Each row comes from the steps of one path. Every step used is in the known rows, and no mark comes twice. Write the path behind each row, first mark first.
Known rows
dute-zimolok-fepif-kezete-turu-namo: [ 13.8   2.4  -3.5  -3.2 -20.3 -15.2 -12.6 -20.1  19.6 -21.7 -15.6 -14.2
 -16.7  26.3   2.2  14.4  39.4 -24.3 -18.0  11.0  43.6  34.0 -13.1 -24.7
  18.6]
turog-dute-zimolok-namo: [-13.3  22.2   0.2   0.4  -4.0  20.7   9.0 -24.4  -6.3 -10.3 -24.3   5.7
 -41.0  32.7  -3.3  -2.0 -13.9  -6.8 -21.0  -2.8  33.2   9.8  26.0 -11.1
  -6.9]
kezete-turu: [  1.9   9.8   4.0  21.5  -9.0 -19.3  -5.8   0.9  -0.3 -10.5 -18.4 -12.6
   8.4 -12.5   3.5   1.1  17.7   2.0  -2.4   3.6  12.7  22.7  -1.0  13.9
  22.8]
zimolok-namo-turu: [-16.7   3.5  -6.1   0.6  -2.6 -19.1  -0.9  12.0 -17.3 -14.5  -3.0   2.4
 -18.5  20.9   0.2  13.1   3.7 -20.2 -24.5 -13.7  19.4  26.2   8.9 -18.8
   2.9]
kezete-zimolok: [ -6.7   9.0   8.2   9.3  -9.0 -13.9  -7.6   5.7 -13.1 -14.3 -23.6 -11.0
   5.7 -10.3  -0.6  10.6  20.8  -2.4   2.4   0.7   9.5  11.6  -0.3  23.7
  24.2]
dute-zimolok-namo-turu-kezete-fepif: [ 19.2   4.3 -15.3   5.4  -7.1  -8.0 -23.8  -2.4 -13.5 -30.0  -9.5  -4.4
 -12.5  32.0   3.3   9.2  14.8 -41.7 -19.4 -11.5  32.4  32.1  12.4 -30.2
  -4.5]
namo-turu-kezete: [ 17.9 -11.3 -17.3  10.2   1.7 -24.0 -25.5  -2.8 -29.6 -26.0  -9.4   5.3
 -18.1   2.1   3.1   8.5   9.0  -6.4 -10.1  -5.5   5.0  29.2 -14.8 -18.0
   4.2]
turog-dute: [  4.2   8.0  -8.4   9.0  -0.5  -0.4  -2.5 -20.5 -18.4 -16.1 -29.0   2.5
 -30.4  -5.1  -0.9  -7.4  -4.7  19.1  -6.2   0.0  16.7  10.8   2.7  12.8
   8.6]
kezete-zimolok-fepif: [-14.9  13.2  22.4   2.0 -13.6  -9.7 -13.4   4.0   3.4 -25.1 -24.7 -14.5
  -5.6  -1.1   6.1  20.0  35.9  -3.6  -8.9   4.7  34.0  14.1  -9.2   9.4
  28.4]
dute-zimolok: [-19.3   5.2   8.3  10.4  -7.0   9.2  11.1 -15.9 -14.1  -4.8 -19.8   5.6
 -14.2   5.7  -1.5  -5.3  -7.7   4.2 -11.0 -11.8   1.6  10.4   4.3 -12.7
  -5.9]
dute-turog: [ 18.6  -6.4  -2.8   8.1  -4.9  -6.8   5.4 -19.9 -23.4   2.5 -18.6   1.5
 -19.3 -11.5   1.3   2.5  -7.5  12.3 -15.3   2.0  35.4  19.1   4.6  12.6
   8.3]
kezete-turu-zimolok: [ 12.9 -19.6   7.7  25.6 -16.1 -32.2 -20.9   9.5   4.2 -18.8 -19.5 -16.7
  13.8  -1.4  10.5  12.7  31.2  -8.3  -8.1  -0.6  23.7  25.7  -8.3  -8.5
  27.5]
kezete-zimolok-namo-turu-fepif: [ 11.0  -2.1  -0.4  -1.3  -6.7 -31.2 -19.7  14.9 -13.5 -35.4 -13.2  -9.6
 -12.2  19.8   5.1  29.4  33.1 -37.7 -21.5  -4.3  41.5  28.6   6.2 -12.1
  18.7]
fepif-kezete-zimolok-namo: [  4.5   2.5 -20.0  -4.4 -15.7 -14.3 -13.4   1.8  -0.7 -24.5 -13.9 -19.2
  -6.5  12.4   0.2  20.4  36.9 -41.5  -2.8  12.7  26.5  18.7   7.3  17.5
  33.6]
fepif-turu: [  3.2  -9.3  -0.2  12.2 -10.6 -20.1  -1.7 -15.6  -4.2  -9.1 -18.1  -8.3
 -29.0  -5.8   2.3   4.3  22.2  -3.5  -1.7  17.9  12.9  24.3 -11.0   2.3
  20.1]
namo-turu: [ -9.9  -3.3  -2.9  10.3  -2.5 -20.8  -1.3   3.5 -28.2 -13.6 -12.6   4.2
 -16.2  -3.5  -2.8   2.7   0.8   2.2 -12.2 -22.0  -1.6  23.0  -5.5 -11.6
   2.4]
zimolok-namo-turu-kezete: [ 11.0  -5.7 -18.6   1.6  -0.2 -21.0 -26.4   4.7 -20.3 -26.0  -1.1   3.7
 -20.6  24.7   6.2  18.6  11.5 -27.4 -23.0   2.7  25.4  30.3  -0.4 -24.7
   7.0]
zimolok-namo-turu-fepif-kezete: [ 29.0 -25.1 -39.8  -8.8  -8.9 -31.2 -16.8  -5.2 -14.4 -39.2  -2.7  -5.2
 -36.9  22.1   8.6  19.8  27.3 -44.7 -25.5  -4.4  30.5  37.1  -4.9 -33.6
  14.1]
turog-dute-zimolok-fepif: [-12.6  19.3  16.8   1.1  -7.6  22.0   3.5 -33.4   0.9 -21.1 -32.7   5.6
 -47.6  16.4   2.5  -4.4  -2.6  14.8 -19.2  -6.2  37.1  10.7   2.6 -16.3
  -4.3]
turog-dute-zimolok-namo-turu-kezete: [ 13.5  10.7 -14.8   2.5   2.6   5.2 -17.7 -25.0 -18.5 -29.9 -16.8  14.0
 -49.9  39.8  -1.5   3.7  -9.0 -20.7 -22.4  -6.9  31.8  27.6  14.3 -32.9
 -12.4]
turog-dute-zimolok-namo-turu-fepif: [ 12.4   3.6  -6.6  -2.8   0.5   0.6  -2.9 -22.7 -15.8 -31.7 -22.2  10.3
 -55.8  38.4   0.3   6.6  -5.3 -20.0 -31.2 -17.2  43.7  26.5  17.5 -39.0
 -13.1]
zimolok-namo: [-16.8   5.2  -6.7   0.5  -5.6  -5.0   0.1   3.2  -6.2 -10.3  -7.3  -3.4
 -12.4  19.3   4.4  11.7   7.0 -12.7 -22.9   5.7  26.7  12.6  10.9  -5.6
  13.7]
namo-turu-fepif-kezete-zimolok: [ 38.1 -22.5 -25.8   1.4 -12.4 -38.6 -23.7  -3.0 -19.7 -44.9 -18.0 -13.4
 -19.1  -6.8   1.3  19.0  42.1 -33.1   0.3  -8.5  14.6  36.1 -16.7  -4.4
  25.0]

Which path is each row?
[ 31.5 -13.3 -26.8  -9.1 -14.5 -22.8 -24.4  -3.0   0.6 -39.2 -14.3 -20.8
 -14.3  14.6   8.9  27.6  48.9 -49.6 -11.1  18.0  43.2  23.0   0.3   1.9
  36.7] => turu-fepif-kezete-zimolok-namo
[ -7.1 -27.8  14.0   5.9 -12.3 -29.7 -21.4  11.1  -7.0 -33.3 -14.1  -1.9
 -21.1  17.2  13.7  25.5  27.2  -7.8 -28.1 -23.1  35.2  28.3 -21.2 -45.9
  11.0] => namo-turu-zimolok-fepif
[ 23.7 -24.1 -23.6  10.5 -22.0 -32.4 -27.4   6.1  15.2 -28.2  -7.6 -24.4
   2.8  20.1  11.8  24.2  45.7 -48.5 -12.8  10.6  40.3  32.5   0.2 -15.1
  35.8] => fepif-kezete-turu-zimolok-namo
[ -0.6  10.1  18.0   4.3 -14.0  11.8   1.9 -46.5  12.1 -21.4 -35.4  -0.1
 -67.0  16.1   2.5  -2.5  13.3   2.7 -11.5  12.5  45.2  22.9  -4.4 -17.1
   3.9] => turog-dute-zimolok-fepif-turu
[ 35.1 -33.1 -37.1   0.6  -8.8 -33.4 -15.0 -12.1 -23.4 -39.2 -11.3  -4.0
 -32.8  -2.2   5.8   9.9  24.9 -22.5 -11.3 -13.1  10.2  35.6 -18.4 -25.2
  13.9] => namo-turu-fepif-kezete
[-27.4  10.6   5.0   4.8  -5.4  -0.2   9.8  -1.3 -15.9  -9.6  -7.6   7.1
 -24.9  33.4  -3.4   8.4  -8.7 -23.1 -27.6 -24.3  15.2  23.2  17.8 -34.6
 -13.2] => dute-zimolok-namo-turu
[  2.3 -10.0 -15.4  -4.7 -14.9  -8.8 -11.2 -15.9   2.4 -30.5 -15.1 -10.0
 -28.3   1.9  11.0   9.8  28.8 -10.3 -12.4   5.9  24.6  19.9 -21.2 -10.6
  23.4] => zimolok-fepif-kezete
[  8.0   1.0  21.0  -8.9 -16.5 -35.0 -20.7  -5.2  14.9 -18.9 -22.2 -17.7
 -21.3  19.0   2.6  32.4  61.7 -19.7 -10.5  33.9  60.7  29.8 -19.7   0.4
  37.3] => kezete-zimolok-fepif-turu-namo
[ 36.5  -8.6 -22.7  12.1  -5.1 -29.3 -34.6   3.5 -25.6 -34.4 -14.1  -7.9
  -2.3  -5.5   4.9   6.2  24.5 -16.8  -3.5 -10.5  13.6  31.9 -12.4  -6.5
  12.6] => namo-turu-kezete-fepif
[ 17.3  16.6  -4.1   8.3 -18.9   9.0  -8.9 -40.1  18.9 -32.9 -32.3 -11.9
 -39.7   8.9   2.3  -5.4  19.9 -10.0  -4.1   1.8  37.3  30.3  -3.2  -6.4
  14.4] => turog-dute-zimolok-fepif-kezete-turu
[  0.3   1.0  -9.0   4.4  -1.8  -2.3 -14.1  -7.3 -17.1 -21.7  -3.5   9.3
 -26.5  37.2   2.8  12.1  -0.4 -31.2 -25.4  -7.7  21.1  28.8   6.9 -41.5
 -10.8] => dute-zimolok-namo-turu-kezete
[ 39.8 -20.2 -25.2  -0.7 -15.5 -26.6 -22.6  -9.9  -8.8 -39.7 -23.4 -19.1
 -11.3  -8.7   6.7  16.4  45.7 -27.5   1.3  10.5  21.4  21.7 -14.2   9.7
  34.1] => turu-fepif-kezete-zimolok
[ -6.0 -22.1  -2.7   5.3 -10.7 -18.5 -15.2  12.8  -2.2 -17.7  -8.6  -6.1
  -5.9  30.1  12.7  23.7  20.1 -23.2 -28.1   0.9  37.7  13.8   4.7 -25.4
  15.9] => turu-zimolok-namo
[ 30.8 -10.3  -9.2   0.5 -12.8 -41.1 -16.1  -6.7  -1.0 -11.2 -18.7 -19.7
 -12.3   7.6  -0.6  12.3  46.4 -18.0  -6.0  22.6  42.7  30.3 -12.5   4.4
  27.5] => kezete-fepif-turu-namo
[ 12.8   3.8   8.5   1.4  -9.9 -13.2 -38.0  -3.0   2.2 -38.3 -21.8 -11.8
  -7.6   4.0  13.5  24.7  43.8 -11.6  -7.5  20.7  37.9  18.2 -20.1   4.6
  30.7] => turu-kezete-zimolok-fepif
[  9.9 -11.2 -12.3  -3.3  -1.5 -26.8 -11.0   5.7 -16.7 -30.5  -5.2   0.9
 -27.1  24.4   9.2  20.1  14.2 -28.2 -33.2  -9.0  35.8  29.4   1.7 -33.4
   6.6] => zimolok-namo-turu-fepif
[ 25.4 -27.5  -6.2   9.0 -21.8 -35.2 -26.0   6.0  12.7 -25.8 -15.1 -27.1
 -10.5  23.5  12.9  25.3  53.0 -47.8 -13.4  15.9  58.3  30.6   0.3 -15.6
  31.2] => kezete-fepif-turu-zimolok-namo
[-26.7  12.1   5.3   2.8  -6.9  12.5  11.7  -8.3  -2.6  -5.2 -11.1   2.7
 -18.5  31.7   1.1   5.1  -4.8 -17.0 -24.7  -3.8  22.0  11.7  19.7 -20.9
  -4.0] => dute-zimolok-namo
[-13.6  19.9   0.1   3.0  -1.2   9.3   7.0 -18.1 -17.0 -16.6 -19.3  11.9
 -46.7  33.6  -8.7  -2.3 -17.6 -12.4 -22.5 -22.9  27.0  22.3  24.6 -24.3
 -15.6] => turog-dute-zimolok-namo-turu
[ 23.3  -4.4 -12.6  -5.7 -18.5 -34.4 -23.0  -8.3  17.6 -24.4 -11.6 -18.3
 -11.8  15.4   6.7  20.9  51.0 -21.5 -16.4  20.1  48.0  35.2 -21.7  -9.6
  35.5] => zimolok-fepif-kezete-turu-namo
[ -5.7  14.5   3.2  10.6  -5.1  17.0   8.4 -32.6 -16.1 -11.3 -33.1   7.8
 -36.5   8.3  -5.4 -13.5 -17.0  16.1  -7.9  -9.9  12.5   9.4  11.2  -2.8
  -8.3] => turog-dute-zimolok
[ 26.2  10.5  -8.6  -5.1 -16.6  -7.1 -15.7 -36.9  18.4 -27.1 -26.5  -9.0
 -38.4  27.9  -1.4   5.1  29.1 -12.7 -13.6  11.6  55.5  32.9  -7.6 -15.8
  15.7] => turog-dute-zimolok-fepif-kezete-turu-namo
[ 13.3 -36.7   4.1  16.2 -17.2 -32.4 -15.9  -8.0  -1.3 -16.6 -19.1 -11.8
 -21.7   5.1  11.1  17.9  36.1 -13.9  -6.6  13.7  26.2  26.7 -17.0 -19.8
  25.2] => fepif-turu-zimolok
[ 28.1  -1.3 -25.0   3.7  -5.5 -25.6 -35.4   9.7 -15.4 -36.8  -6.9 -10.8
  -6.3  19.7   6.6  15.8  27.8 -38.3 -16.7  -1.3  36.0  33.6   1.6 -12.9
  12.3] => zimolok-namo-turu-kezete-fepif
[ 11.5   4.3   0.5   7.9  -6.9 -34.1 -11.9   4.3   0.1  -4.5 -14.2 -10.5
   9.8   7.3  -0.6  11.5  27.4  -2.5 -13.1  12.9  29.7  27.2  -5.6   3.6
  23.1] => kezete-turu-namo
[  5.5 -11.4   4.7  16.9 -14.3 -28.1 -20.9  16.4  12.9 -18.9 -10.4 -19.5
  11.0  23.2  12.9  22.5  34.3 -29.7 -20.3   6.6  46.2  25.7   7.6 -15.6
  28.0] => kezete-turu-zimolok-namo
[  7.4 -29.3   0.3   8.6 -15.7 -30.1 -16.7   0.7   8.9 -17.6 -11.0 -13.8
 -24.6  29.5  11.6  27.2  37.2 -36.4 -20.0  19.8  47.3  26.9  -2.7 -26.9
  25.9] => fepif-turu-zimolok-namo
